What can hang from each mark:
mora: gebe loleg suleba
loleg: fidu mora
suleba: kogof mora
dule: loleg
kogof: gafi gebe suleba
gafi: fidu loleg
gebe: kogof mora suleba
fidu: gafi loleg

Every row comes from one small tree of marks. The marks that hang from a mark follow it in brackets, in alphabetical order. Every link used is in the known rows. Which tree was each row made from?
Known rows:
dule(loleg(fidu mora(suleba))): [-0.49  0.66 -1.05 -1.57  2.80  1.84  1.74  1.86 -1.47 -1.75  3.17  1.77
  0.76 -0.63  0.30 -1.71 -2.51  1.93 -0.30  1.15 -0.26  2.16  5.27  2.34
 -0.50 -0.43 -2.37]
gebe(mora(loleg) suleba(kogof(gafi))): [-1.85  3.89 -1.80  0.45 -2.78  1.23 -1.06  0.98  1.61  3.27  1.85 -0.96
  3.27 -2.00  1.82 -4.83  0.93 -2.72  4.11 -2.27 -1.44  1.59  2.78 -1.73
  2.54  0.01 -1.17]
gebe(mora(loleg(fidu)) suleba(kogof(gafi))): [-0.84  1.89 -3.20  0.58 -1.67  1.46 -0.80  1.74  0.31 -0.30  3.45 -2.83
  3.95 -0.94  0.68 -4.57  1.20 -2.50  2.48 -1.94 -1.63  1.77  3.53 -1.26
  2.08  1.03 -0.89]
gebe(kogof(gafi suleba(mora(loleg)))): [-4.73  3.30 -2.76  0.33 -0.31  1.92  1.24 -0.94  0.35  0.75 -0.61  0.10
  0.09  0.11  2.49 -4.33  2.64 -3.80  3.01 -1.65 -1.67  2.48  2.53  1.27
  0.63 -0.96 -3.41]
dule(loleg(fidu(gafi) mora(gebe(kogof suleba)))): [-0.79 -2.09 -4.64  0.50 -2.43  5.11 -1.31 -0.28 -1.12 -2.40  3.78  1.14
  1.25  0.10 -2.26  1.33  0.44  0.38 -0.02 -2.95 -1.15  2.83  0.27 -0.65
 -0.89  4.15 -1.82]
kogof(gafi(fidu(loleg)) suleba(mora(gebe))): [-5.31  0.34 -1.63 -2.30  1.68  1.11  2.06 -1.44 -0.26  1.67 -3.43  3.99
  1.04 -0.22 -0.67 -2.88  0.09 -2.34  1.32 -1.38 -0.07  3.79  2.55  1.54
 -0.64  1.21 -2.42]
kogof(gafi gebe suleba): [-5.66  1.76 -0.64  0.14 -1.69  0.80  3.93 -2.62  4.99  4.03  0.94  0.11
 -0.39  0.76  1.38  2.40  1.29 -3.95  3.44  1.19 -3.02  3.03 -0.45  2.88
  1.92  1.53 -2.70]
gafi(loleg(fidu mora(gebe(kogof) suleba))): [ 0.03 -2.54 -2.22  1.06  1.11  3.72  1.19 -0.02 -2.89 -2.24  1.68  1.33
  1.53 -0.55 -2.95  0.82 -0.76 -0.24 -0.04 -2.08  3.06  2.25  3.01  1.52
 -0.73  2.12  2.09]
gafi(fidu loleg(mora(gebe(suleba(kogof))))): [ 0.39 -1.48 -1.18  0.40 -1.84  1.21 -0.84 -0.22 -2.72  2.14  1.96 -0.58
  2.85 -1.88 -4.55 -0.49 -1.43  0.61  2.21 -1.92  3.18  4.07  0.80  0.01
 -0.92  2.86  2.26]
gafi(loleg(fidu)): [-2.00  0.13  0.14 -2.46  0.72  0.32  3.25  0.53 -2.26  1.71 -0.27 -2.76
  0.99 -3.36 -0.56  2.39  1.07 -0.94  1.83  1.61  0.59  0.07  3.37  0.82
  1.69  0.71 -0.31]
suleba(mora(gebe(kogof) loleg(fidu(gafi)))): [-1.52 -1.42 -2.40 -0.39  0.49  4.17  0.51 -0.20 -4.71 -1.57 -1.14  1.05
  1.81 -1.56 -1.35  1.66  2.15 -3.46 -1.59 -5.62  0.91 -0.77  0.37 -1.98
 -0.33  3.03  0.59]
dule(loleg(mora)): [-2.29  2.62  0.48 -2.32  0.41  2.65 -0.07  0.75 -2.17  3.67  0.57  0.45
  0.14 -3.34  1.06 -0.73 -0.80  1.17  0.50  0.58 -0.72  1.75  3.11 -0.09
 -0.04 -0.88 -3.20]
mora(gebe(suleba(kogof(gafi))) loleg(fidu)): [ 0.25 -0.59 -2.71  1.07 -0.11  1.76 -0.13  1.31 -1.14 -0.85  1.34  0.32
  3.28  1.68 -1.22  2.35  2.14 -2.70  2.41 -2.55 -0.39  1.54  0.46 -0.55
  2.97  2.52  2.80]
loleg(fidu mora(gebe(kogof(gafi suleba)))): [-2.07 -1.29 -3.90  1.76 -1.41  4.66  0.88 -0.65 -0.57 -1.82  2.76 -1.37
  0.28  2.29 -1.78  0.14  1.67 -3.69 -0.41 -1.90 -2.41  3.90 -0.23  1.34
 -0.99  2.58 -1.22]
kogof(gebe): [-4.21  0.91  1.09 -1.61 -1.38  1.10  2.62 -2.42  1.17  5.12 -0.42 -1.91
 -0.32 -2.43 -0.25  5.31 -0.51 -2.36  0.65  0.09 -0.69  1.21 -0.87  1.65
  0.61  1.42 -0.11]
fidu(loleg(mora)): [-4.19  1.81  0.87 -3.19 -0.04  3.50  0.44  1.72 -2.82  4.63 -2.27 -0.32
  1.02 -4.41  0.11 -1.30 -0.36  1.98 -0.35  0.67 -2.32  2.22  3.02 -0.26
 -1.13 -0.30 -2.82]
gafi(fidu): [-2.56  0.26  1.05 -4.37 -1.43 -1.48  3.96 -1.40 -1.13  2.98 -1.10 -3.78
 -0.88 -3.39 -1.23  0.43 -1.61 -2.56  0.27  0.01 -0.04  0.45 -0.29  1.15
 -0.54 -0.09 -1.25]
kogof(gafi gebe(mora(loleg(fidu))) suleba): [-4.23  0.75 -2.55  0.73  0.02  2.61  0.51 -0.17  2.69 -0.85  3.33 -0.15
  2.37  0.88  1.54 -3.07  1.18 -3.30  3.14 -0.48 -0.59  3.51  4.17  0.37
  3.48  1.42 -3.65]
dule(loleg): [-2.96  1.95  0.59 -3.59 -0.23  0.80  0.97 -0.47 -0.60  3.91 -1.57  0.00
 -0.99 -2.88  1.47  2.30 -0.19  0.08  1.86  1.28 -0.43  0.15  2.21  0.74
  1.75 -1.18 -1.73]
mora(gebe(kogof(gafi(loleg))) suleba): [-2.63 -0.63 -1.16  0.27 -0.09  1.06  4.01 -2.70  1.55  1.61 -2.14  3.75
  0.67 -0.60 -0.24  1.67  1.60 -3.94  3.79 -2.91  2.33 -0.50  0.99  0.73
  2.57  1.20  2.13]
kogof(gebe suleba(mora)): [-4.96  3.19 -0.71  0.40 -0.11  1.80  1.48 -2.28  2.07  4.34  1.02  0.29
 -0.50 -0.64  0.40  1.89 -1.39 -2.29  1.13  1.12 -1.23  4.84  1.51  4.62
 -1.10  0.99 -2.06]
mora(loleg): [-2.51  2.60  1.33 -2.84  0.15  1.11  1.54  1.35 -1.97  3.81 -1.98 -0.26
  0.45 -3.23  1.31  1.12  0.40 -1.36  2.55  0.09  0.08 -0.07  2.21 -0.10
  2.65 -1.47 -1.10]

Which tree is each row?
[-2.05  5.14 -1.02 -0.86 -2.02  2.00 -1.18  1.43  1.21  3.51  1.70  0.08
  2.17 -3.64  1.64 -3.73 -2.02 -1.20  4.07 -0.03  0.08  3.00  5.06  0.35
  2.50 -1.10 -3.08] => gebe(mora(loleg) suleba)
[-1.70 -2.66 -1.57 -1.49  0.33  0.00  3.50 -2.30 -0.11 -2.42 -1.87  2.70
  0.43  0.87 -1.17 -1.79  0.10 -4.11  2.32 -4.94  3.30 -0.20 -0.13 -0.21
  1.80  0.35  1.37] => mora(gebe(kogof(gafi(fidu))) loleg suleba)
[-2.96 -0.75 -2.36 -0.02 -0.51  2.45  2.83 -0.54 -2.25 -0.71  1.60 -4.15
  2.01 -2.77 -0.45 -3.02  3.48 -2.01  0.34 -1.80 -0.90  0.52  1.88 -1.37
 -0.60  1.87 -2.18] => gebe(kogof(gafi(loleg(fidu mora))))
[-2.29 -1.55 -3.22 -0.67 -2.20  0.60  1.30 -2.55  0.72 -1.44 -0.31 -0.05
  1.21  0.31 -1.58 -1.41  0.90 -3.88  3.54 -4.21  1.79  1.90 -1.05 -0.50
  1.75  1.58 -0.06] => mora(gebe(kogof(gafi(fidu)) suleba) loleg)
[-1.48  0.39 -2.48  0.28 -2.48  3.30 -1.69 -0.81 -0.25  1.02 -0.53  0.66
  0.40 -0.19 -1.20  3.09 -0.22 -1.71  3.34 -2.22  1.48  2.81  0.11  0.86
  2.03  0.67  1.46] => mora(gebe(kogof suleba) loleg)
[-3.28 -4.21 -1.50 -3.22 -1.66  4.05 -1.16 -1.50 -4.50  0.43 -3.14 -1.51
  0.18 -2.43 -3.83 -1.09 -0.93  0.93 -2.06 -3.54  1.42  2.86 -0.43 -1.25
 -2.70  1.60 -0.02] => gafi(fidu(loleg(mora(gebe(kogof)))))
[-1.22 -0.33 -0.79  0.24  0.35  1.46  2.39  1.37 -3.56  1.17  1.76 -3.54
  3.29 -2.53 -0.88 -1.91  3.52 -1.17  0.26 -1.32 -1.25  0.14  1.94 -1.89
 -0.02  2.12  0.14] => suleba(kogof(gafi(loleg(fidu mora))))
[-2.77 -1.97  0.40 -3.74  0.49  2.98  0.04  0.26 -4.29  2.42 -2.87  1.25
  1.38 -3.33 -3.06 -0.85 -1.79  1.10 -1.32 -1.92  1.37  2.79  1.41 -1.02
 -1.56  1.35 -0.76] => gafi(fidu(loleg(mora(gebe))))
[-1.39  1.03 -1.32  1.38 -1.84  0.85  1.28 -1.01  1.11  4.51 -0.35  1.65
  2.63 -0.93 -1.02  3.06  2.35 -2.75  4.87 -1.64  0.67  1.32  0.20 -0.10
  2.88  2.45  2.93] => mora(gebe(suleba(kogof(gafi(loleg)))))
[-0.78  0.33 -0.91 -0.32 -0.58  1.18  1.00 -0.47 -1.40  2.15  1.93  1.55
  2.45 -3.01 -3.40 -1.46 -2.26 -0.04  2.92 -0.83  3.51  4.36  2.44  1.04
 -0.25  2.26 -0.66] => gafi(fidu loleg(mora(gebe(suleba))))
[-1.72 -0.39 -2.53 -1.66 -1.80  3.35 -1.66  0.58 -2.90 -1.50  0.83 -5.08
  1.02 -2.51 -0.12 -2.74  0.13 -2.06 -0.18 -2.46  0.76  0.72  3.29 -1.45
  0.83 -0.24 -1.09] => gebe(kogof mora(loleg(fidu)))
[-2.37 -1.86 -1.64 -0.91 -2.10  2.16  2.20 -2.89 -1.97  0.42 -0.19 -2.05
  0.48 -1.58 -2.74 -2.02  0.53 -4.29 -1.59 -5.34  0.55  1.05 -2.70 -1.64
 -2.25  2.38 -0.47] => loleg(mora(gebe(kogof(gafi(fidu)))))
[-1.25 -1.00 -5.27  1.32 -0.85  4.33 -1.12 -1.01 -0.06 -2.98  3.64  0.40
  1.60  1.15 -1.23 -0.60  1.08 -0.93  0.49 -2.64 -0.86  3.60  1.19  0.06
 -0.32  2.91 -1.61] => dule(loleg(fidu mora(gebe(kogof(gafi) suleba))))
[-1.55  2.35 -0.43  0.99 -1.71  3.56  1.83  0.83  0.16  4.80  1.86  4.83
  3.42 -3.77 -1.39  1.12  0.39 -0.81  3.74 -1.55  0.25  2.13  1.71 -0.73
  1.19  3.55 -1.68] => fidu(gafi(loleg(mora(gebe(suleba)))))
[-0.85  1.03 -0.02 -1.03  0.45  1.87  5.70  2.07 -0.66  0.05  3.58  1.38
  1.62 -2.13 -0.33 -1.18 -1.24 -1.34 -1.11 -0.75 -3.08  0.17  2.02  1.21
 -1.61  2.09 -2.93] => loleg(fidu(gafi) mora(suleba))
[-2.19  1.09  0.68 -0.54  0.17 -1.42  5.07 -0.35  1.18  3.50 -0.95  1.36
  1.68 -1.48  1.12 -0.26  1.88 -2.21  4.19 -0.64 -0.03 -1.02  1.85  0.66
  2.31 -0.01  1.75] => mora(suleba(kogof(gafi(loleg))))
[-1.84 -2.34 -2.62 -0.52  0.18  3.05  1.07 -0.71 -2.65 -2.15 -1.30 -0.87
  1.31  0.45 -0.83  2.30  3.38 -4.37  0.53 -4.09  0.68 -0.68 -0.40 -1.83
  2.40  1.70  1.46] => mora(gebe(kogof(gafi)) loleg(fidu))
[ 0.87 -1.85 -1.93  0.75  2.59  2.66  0.61  1.02 -2.03 -2.04  2.37  3.76
  2.26  1.95 -1.17  0.17  0.27 -0.33 -0.70 -2.74  0.34  1.17  2.14 -0.13
  0.21  1.94  2.11] => dule(loleg(fidu mora(gebe suleba(kogof(gafi)))))
[-3.42  1.98 -1.72  0.32 -0.57  2.76  1.83 -3.19 -0.97  3.07 -2.33  0.53
  0.23 -1.90 -0.19  1.28  1.79 -6.29 -1.15 -4.83 -0.36  0.12 -1.31 -0.18
 -1.39  1.81  0.64] => suleba(mora(gebe(kogof(gafi))))
[-1.54  2.95  0.53 -1.22  0.82  1.50 -0.85  1.20 -4.47  3.77 -1.89 -1.16
  1.50 -3.05  0.46 -0.46  0.67 -1.21  0.13 -2.05  0.29  0.38  2.16 -0.51
 -0.30 -0.85  1.41] => suleba(kogof mora(loleg))
[-6.61  0.80 -2.29 -1.67  0.33 -0.36  2.96 -3.39  2.90  1.59 -0.69  0.73
  2.41 -2.26 -0.08 -3.89 -0.48 -1.06  1.29 -1.40 -0.98  4.21  1.57  1.70
 -1.83  2.86 -3.59] => kogof(gafi(fidu(loleg)) gebe(suleba(mora)))
[-4.22  4.30 -1.31  0.77 -0.76  1.37  1.48 -2.48  2.80  4.44  2.05 -0.04
  0.91 -2.33 -0.02  1.75 -2.10 -2.19  1.07  0.17 -0.95  4.46  1.11  3.99
 -1.71  2.12 -1.63] => kogof(gebe(suleba(mora)))
[-0.34 -0.85  0.85 -1.21  1.92  0.57  3.30 -0.13 -1.96  1.17  0.34  4.31
  1.88 -2.48 -2.94 -1.71 -3.01 -0.27  1.81 -1.50  4.93  2.29  3.28  1.18
 -0.16  1.13  0.71] => gafi(fidu loleg(mora(gebe suleba)))
[-2.84 -1.95 -3.14 -0.38 -2.86 -0.27  2.61 -4.03  1.72  0.27 -0.41 -0.66
  1.17 -0.99 -2.38 -0.57  1.30 -3.68  4.30 -3.10  2.57  1.80 -0.83  0.33
  1.28  2.69  0.42] => mora(gebe(kogof(gafi(fidu loleg)) suleba))
[-2.55  2.85 -3.02 -0.31 -4.03  3.00 -2.47 -0.31  1.12  1.69  1.53 -2.62
  1.03 -2.74  0.80 -4.09 -1.20 -1.48  3.37 -1.73  0.13  3.00  3.22  0.17
  1.28 -0.82 -2.24] => gebe(kogof mora(loleg) suleba)
[ 1.40 -2.14 -0.55  0.70 -0.14  3.37  2.57  1.89 -2.81  0.13  2.77  2.55
  2.36  0.11 -3.09  2.76 -0.65 -1.47 -2.22 -3.45 -1.31  0.28 -0.48 -0.17
 -1.59  3.95  2.71] => loleg(fidu(gafi) mora(gebe suleba(kogof)))
[-1.87  2.26 -0.22  0.36  0.26  1.77  1.41 -1.30 -2.11  4.98 -2.18  1.15
  1.61 -1.68 -0.44  2.33  1.72 -5.25 -1.12 -4.26 -0.60 -0.37 -1.23 -0.72
 -0.91  1.86  2.98] => suleba(kogof(gafi) mora(gebe))
[-2.24  2.15 -0.35 -1.92  1.90  1.85  3.11  1.84 -3.81  0.38 -0.11  0.68
  2.57 -3.65  0.84 -1.11  1.66 -2.43 -0.41 -2.29 -1.21 -1.24  3.02 -1.25
  0.20  1.32 -2.68] => suleba(mora(loleg(fidu(gafi))))
